Known rows, with every step that occurs:
futoti menoku kuniro silisi tedos: [ 32 -11  23 -11  25 -16   3  12 -19  -4  -4  -2  -2   6  11 -10  37 -20
 -42  11  14  -9  -6]
kivim futoti menoku kuniro silisi: [ 40   2  22   3  14 -11  11  15 -13  11  -8  18  16  11  11  -2  15 -16
 -38  11   1   1   7]
fotut silisi: [ 10  13   2   2  17 -11  14  -5 -13 -15  -1  16  12  -7  16  12  13 -19
 -19  10   3  10   4]
bigozab kivim fotut: [ 30  22  10   3 -20   4   5   0 -22 -12  -6  31  16  11  -3  -7   0   8
 -11  23  -9  15   1]
kuniro silisi: [ 12   9   5   9  20 -14   5  -5 -11 -15   1   7   8  -2  13   4  17 -12
 -32   6   1  -3   8]
kuniro silisi futoti kivim fotut: [ 41  18  -1   5   9  22   4  20 -16 -11   6  12  16  17  17  -6  15   5
 -33   9  10 -13   7]
fotut silisi kuniro: [  6  12   2   6  31 -10  10   6  -4 -10   3   7  12 -16   9  19  15 -33
 -18   7  -2   9   8]
kivim tedos silisi futoti menoku kuniro: [ 43  11  19  -8  10   3  29   5  -4  16  20  -4  -1  13  -4 -14  34 -13
 -28  -6   7 -45 -10]
kivim fotut silisi: [ 15  11  -6   7   5   1  -3   4 -14 -13  -6  27  22   3  13   7   4  -9
 -24  21   4  18  -1]
tedos kivim kuniro silisi futoti menoku: [ 45   7  15 -13  38  -4  18  -2   5   8   2  29  -2  16   8  -7  30  10
 -48   8  23 -37  21]
futoti kivim tedos silisi kuniro: [ 25   4  13   6  14   2  14   3   0 -13  21 -15   8   9 -14  16  19 -24
 -11  -3   2 -22  -8]
bigozab menoku: [ 16   7  10   6   1 -14  15  -5 -20  -5   5  21   7  12   1  -6  25 -10
  -8  15  -9   6  -5]
futoti kivim tedos silisi: [ 27   3  14   2   1   1  19  -8  -8 -18  17  -7   8  19  -7   8  19 -11
 -11   0   8 -20 -11]
silisi tedos kivim fotut: [ 20  -4   9 -15  11  -1  -4   3  -6 -10  -3  26   6  22  -9   6  19   4
 -20  24  20 -12  -6]
silisi tedos: [ 12  -3  11 -15  12 -12   4   1 -24 -12   0   0  -2   2  -3   3  26 -17
 -10  15  10  -7  -5]
fotut silisi tedos kivim: [ 14   0  10 -19  33 -21  18 -10 -11 -17  -3  23  -1   1   8  20  29 -14
 -26  11  20 -11   2]
tedos kivim futoti: [ 23  12  13  -6  12  -8  22  -3   4   4  -2  33  13  16  -6  19   7  -2
 -12  14   5  -8  13]
kuniro silisi futoti: [ 21  21   0   2  27  -3  18   3 -15  -5   8   7   1  -5  16  -2  24 -10
 -32  -2   4 -25  15]
kivim futoti: [ 21  11   8   0   3  -7  13   3 -18   3  -5  20  15   6  -3  12   2 -14
  -6  14  -3   4   9]
futoti menoku kuniro silisi tedos kivim: [ 34  -9  31 -16  34 -18  12   6   1  -3   0  11  -4  15   8  -3  41  -8
 -49   9  21 -21  -1]
tedos silisi futoti: [ 19  27   7 -11  14   2  30   9 -16   4  15  10   8  -2  -1  -2  20  -3
 -10  -6   9 -39  -1]
kuniro silisi tedos kivim futoti: [ 26  -4  11 -15  34 -24  13  -4 -20  -8  -7  28   0   9  -1  21  22 -10
 -36   5  13 -23  12]
bigozab menoku kuniro silisi futoti: [ 34   6   6   9  13 -11  19  15 -19  11   5  19   3   5  18  -7  40 -11
 -43  -1  -3 -22  -6]
menoku kuniro silisi futoti: [ 29   9   5   5  18  -1  12  19  -4   9   1   3   6  -2  20   2  28 -10
 -44  -2   7 -26   1]
tedos kivim futoti menoku kuniro: [ 41   7  32  -9   8  -4  24  12  13  19  -3  30  14  25  -2   4  16  -4
 -23  18   8  -5   6]
bigozab kivim: [ 24  24  19  -2  -9 -10  22 -10 -19 -14  -3  19   6   3   0  -2   9  -2
  -6  13 -11   8   7]
menoku kuniro silisi tedos kivim fotut: [ 28 -17   9  -4  16  -7 -14  16   1  -4 -10  24   8  18   6  11  27   2
 -53  16  23 -17 -13]
menoku kuniro silisi tedos kivim: [ 23 -15  17  -9  27 -19   2   7   2  -6  -6  12  -2   7   8  17  37  -9
 -49   6  21 -24  -8]

Rows:
[ 32 -15  16 -10  25 -21   6  11  -9   6 -13  26   4  11   3  26  27 -11
 -46   5  17 -23  -1]
menoku kuniro silisi tedos kivim futoti
[ 43  -7  33 -25  16 -11  19  14  -5  15  -7  23   3  24  -6   5  28 -10
 -24  17  16 -15  -1]
silisi tedos kivim futoti menoku kuniro
[ 41 -11  22 -12  22 -17   7  16 -31   7 -11  12   4   9   6  -2  27 -22
 -40  10   9  -7   1]
kivim futoti menoku kuniro silisi tedos
[ 52  18  35  -8 -14  -7  28   9 -22  13 -11  30  14  15  -2  -8   8  -6
 -14  17 -11  12   6]
bigozab kivim futoti menoku kuniro
[ 39  18  22 -10   9   9  24  21  -1  18   8   2   3  11   9 -19  29 -10
 -21  11   7 -18   2]
silisi futoti menoku kuniro
[ 34   5  22 -27  36 -20  31  -6 -23  -4  -4  36   2  11   3   9  23 -16
 -22  14  14  -7  14]
fotut silisi tedos kivim futoti menoku
[ 32  17  21  -7  10  -4  21   2 -18   5   0  20  13  14  -3  -8   7 -14
  -6  19  -3   7  16]
kivim futoti menoku
[ 42   4  27  -2  23 -12  20   9   9  11  -4  30  13  19   8   6  19  -4
 -45  10   8 -11  12]
tedos kivim futoti menoku kuniro silisi
[ 19  -3  10  12  11 -11  -1  12   0  -2  -5   4  11   0  16   8  21 -15
 -43   7   6  -3  -5]
menoku kuniro silisi
[ 57  18  17 -12  15  -6  24  -4 -29   2  -6  29  -1   6   8 -19  23   9
 -39   8   4 -20  21]
bigozab kivim kuniro silisi futoti menoku
[ 28  10   1   6   0  16   0  11 -13 -20  -4  20  26  15  17   8   4  -5
 -19  23  10  22  -3]
futoti kivim fotut silisi
[ 38  14  -1   2  17   7  27  -8 -15 -14  14  -4  -1   9  16  10  26 -22
 -23   0   4 -17   6]
fotut silisi futoti kivim tedos
[ 15  12   0   6  27   1   1  10  14  -8   2  32  19   2   3  22  10 -10
 -29  16   7   5   7]
tedos kivim fotut silisi kuniro
[ 32  29  18 -13  18   6  30   5 -11   6  14   6  -1   8   6 -23  25  -8
 -11  10   3 -17  16]
silisi futoti menoku
[ 16  -4  13 -12  36 -23   9  -9  -8 -19   1  15  -6   5   4  13  32  -7
 -38   6  18 -24   5]
kuniro silisi tedos kivim
[ 47  -1   6  12  11   9  12   9  -3  -2  10 -15  -1  17  17   7  35 -17
 -46  -4   7 -30  -3]
menoku kuniro silisi futoti kivim tedos
[ 34  20   8   1  20   9  22  11 -14 -11  10   0   6   7  20  -2  24  -5
 -28   0   8 -20  13]
kuniro silisi futoti kivim
[ 29   6  27  -2   3   0  11  14   4   7   2   3  10  13   7 -13  22 -12
 -19  18   5   5  -4]
futoti menoku kuniro
[ 36 -13  11 -13  10 -25  -4  -9 -42 -16 -21  24  -3   1   0   7  23  -1
 -39  12  11  -9   2]
bigozab kivim kuniro silisi tedos
[ 42   2   8  -9   3  19   8  16  -9   6  -2   9  11  19   4   4  20   4
 -15  14  21 -18   2]
silisi futoti kivim kuniro
[ 24  -7  10  16   6 -20   5   8 -14   0  -2  19  10   7  14   0  32 -14
 -41   8  -5   1 -12]
bigozab menoku kuniro silisi
[ 30   3  23   4  17  -9   8  11  -1   0  -1   5   9   7  16 -12  25 -14
 -41  10   5   0   1]
futoti menoku kuniro silisi
[ 25  10   2  10  13  16  -4  24  -5 -16   1  13  27   6   9  14   6 -18
 -19  19   4  22   1]
futoti kivim fotut silisi kuniro
[ 37  24   6  -8  -4  28  17  26 -16  -2  13  15  23  20   0  -7  12  12
 -11   5  16 -27  -7]
tedos silisi futoti kivim fotut
[ 20  25  -2  -5  23  -2  26   2 -18  -4   5  15   5 -10  19   5  20 -17
 -21   2   4 -12  10]
fotut silisi futoti
[ 33  27  14  -6  32  -3  27   3 -16  -2  13   7  -2   3  15 -22  28  -9
 -34   2   3 -22  21]
kuniro silisi futoti menoku
[ 22 -22   5 -21  29 -20   1  -8 -11  -8 -16  33   2   6   3  28  28  -6
 -35  17  31 -13  -2]
fotut silisi tedos kivim kuniro
[ 39  11   2   9  20   4  19  -7 -13 -15  16 -11  -7  15  12   3  29 -15
 -35  -5   4 -30  10]
kuniro silisi futoti kivim tedos
[ 35 -27   9  -9  18  -7 -12   7 -27 -17 -14   5   5  14   6  12  28  -6
 -36  15  27 -10  -5]
futoti kivim kuniro silisi tedos
[ 24  -1  15 -21  18 -15  16  -1 -15   0  -6  27   2  15 -10  20  20  -8
 -13  13  13 -17   6]
silisi tedos kivim futoti
